Each row was made from one small tree. The marks that hang from a mark follow it in brackets, in the order of their numbers. Every link used is in the known rows. Write each row's tree.
In the rows, zero is written as 128.
Known rows:
Q938{Q251{Q672{Q74}}}: [141 117 127 165 164 124 133 149 154 115 126 101 157 130 125 146  99 137
 164 176]
Q76{Q251 Q672{Q74}}: [115 141  99 170 146 157 158 155 143  94 160  93 161 128 147 154  45 129
 117 177]
Q961{Q74{Q672{Q76}} Q251{Q665}}: [178 115 150 197 125 154 171 165 128 146 164 195 122  94  78 119  93 122
  20 127]
Q76{Q251{Q665} Q672{Q74}}: [141 139  96 179 140 188 165 161 152  96 144  88 156 122 140 154  50  96
 101 180]
Q76{Q672{Q251}}: [127 140  96 152 137 130 142 123 143 108 171 112 151 134 141 155  43 123
 102 129]
Q76{Q672{Q74 Q251{Q665}}}: [141 141  87 170 156 172 152 151 142  96 157 109 147 114 134 151  53 109
  87 180]
Q672{Q74{Q961} Q76 Q251{Q665}}: [150 146 112 184 139 190 156 163 121  97 149 124 130  85 109 127  57 109
  47 192]
Q74{Q961{Q251{Q665}}}: [143 119 116 161 146 152 148 130 113 110 118 151 126 107  94 113 130 126
  65 153]
Q938{Q251{Q672}}: [145 114 132 158 146 108 129 132 160 126 126 101 158 141 126 149  95 128
 168 136]
Q665{Q251{Q672{Q74{Q961} Q76}}}: [145 126 104 178 146 103 138 171 145 127 161 126 196  96 130 154  80 161
 137 178]
Q74{Q672{Q76{Q251{Q665}}} Q961}: [157 122 136 193 112 144 163 172 111 127 146 156 151 100  94 125  83 127
  80 130]
Q961{Q251}: [140 121 107 140 123 130 139 105 131 126 144 140 121 127 113 124 104 135
  71 121]
Q672{Q76}: [140 134 124 142  98 136 128 141 132 142 165 140 134 116 134 144  82 125
 110 105]
Q76{Q251{Q665 Q672{Q74{Q961}}}}: [130 129 119 184 161 164 163 162 143  94 110  91 161 118 118 141  79 105
 111 201]
Q938{Q251{Q665 Q672{Q74{Q961} Q76}}}: [168 119 125 189 152 159 144 172 152 118 129 113 160 109 113 151  83 112
 135 179]
Q251{Q665 Q672}: [145 118 110 163 150 141 135 152 153 130 120 119 153 121 123 154 109  96
 129 155]
Q76{Q251{Q665} Q672}: [149 133 103 167 116 169 162 140 159 111 142  88 155 136 140 158  45  85
 106 134]
Q251{Q665}: [159 126 123 139 120 167 138 136 139 134 108 122 122 119 119 129 137  87
 110 132]

Write each row's tree:
[107 134 101 170 179 143 138 175 113  94 163 142 159 106 134 146  99 156
 124 193]
Q76{Q672{Q74{Q961}}}
[161 147 106 169 116 194 153 150 139 112 156 111 125  99 121 137  42  94
  52 171]
Q672{Q74 Q76 Q251{Q665}}
[126 149 117 173 144 160 150 155 112  94 166 130 138  94 117 129  49 142
  63 190]
Q672{Q74{Q961} Q76 Q251}
[136 129 114 176 148 164 157 156 156 104 114  82 156 126 126 147  69  95
 114 187]
Q76{Q251{Q665 Q672{Q74}}}
[159 123 104 162 114  91 133 145 164 148 162 117 192 114 139 163  69 143
 144 124]
Q665{Q251{Q672{Q76}}}
[141 140 123 185 129 190 161 178 122 102 142 119 142  93 116 130  67 115
  79 192]
Q672{Q74{Q961} Q76{Q251{Q665}}}
[106 139 104 179 163 155 162 163 128  81 155 103 167 121 137 147  52 141
 113 195]
Q76{Q251 Q672{Q74{Q961}}}
[166 115 123 176 159 154 141 157 162 119 111  96 152 124 118 146 107 104
 148 179]
Q938{Q251{Q665 Q672{Q74}}}
[150 142 115 171 108 193 158 167 141 117 148 106 136 105 130 140  55 101
  83 170]
Q672{Q74 Q76{Q251{Q665}}}
[134 124 135 174 148 110 153 145  98 109 136 155 143 111  88 109 107 151
  81 141]
Q74{Q672{Q251} Q961}
[143 125 117 168 129 151 159 137 162 116 114  83 155 137 127 148  67  87
 118 149]
Q76{Q251{Q665 Q672}}
[113 142 119 160 175 151 148 142 107  78 128 116 131 106 111 111  96 145
  81 209]
Q672{Q74{Q961} Q251}
[114 117 112 170 172 111 139 135 116 104 140 151 151 114 103 130 106 158
  89 163]
Q74{Q961{Q251{Q672}}}
[162 131 165 186 129 145 165 171 127 136 159 170 130 102  93 121  82 120
  60 134]
Q961{Q74{Q672{Q76 Q251{Q665}}}}
[153 119 136 196 151 148 160 161 148 132 165 170 142 101  98 145  69 118
  45 154]
Q961{Q74 Q251{Q665 Q672{Q76}}}
[145 115 155 180 151 117 162 149 117 133 157 193 125 108  82 108 116 157
  46 136]
Q961{Q74{Q672} Q251}
[171 125 129 177  85 145 157 157 136 147 153 139 143 115 109 136  68 107
  85 101]
Q74{Q672{Q76{Q251{Q665}}}}
[120 142 126 178 133 165 155 173 116 100 155 122 146  99 124 131  63 141
  90 189]
Q672{Q74{Q961} Q76{Q251}}
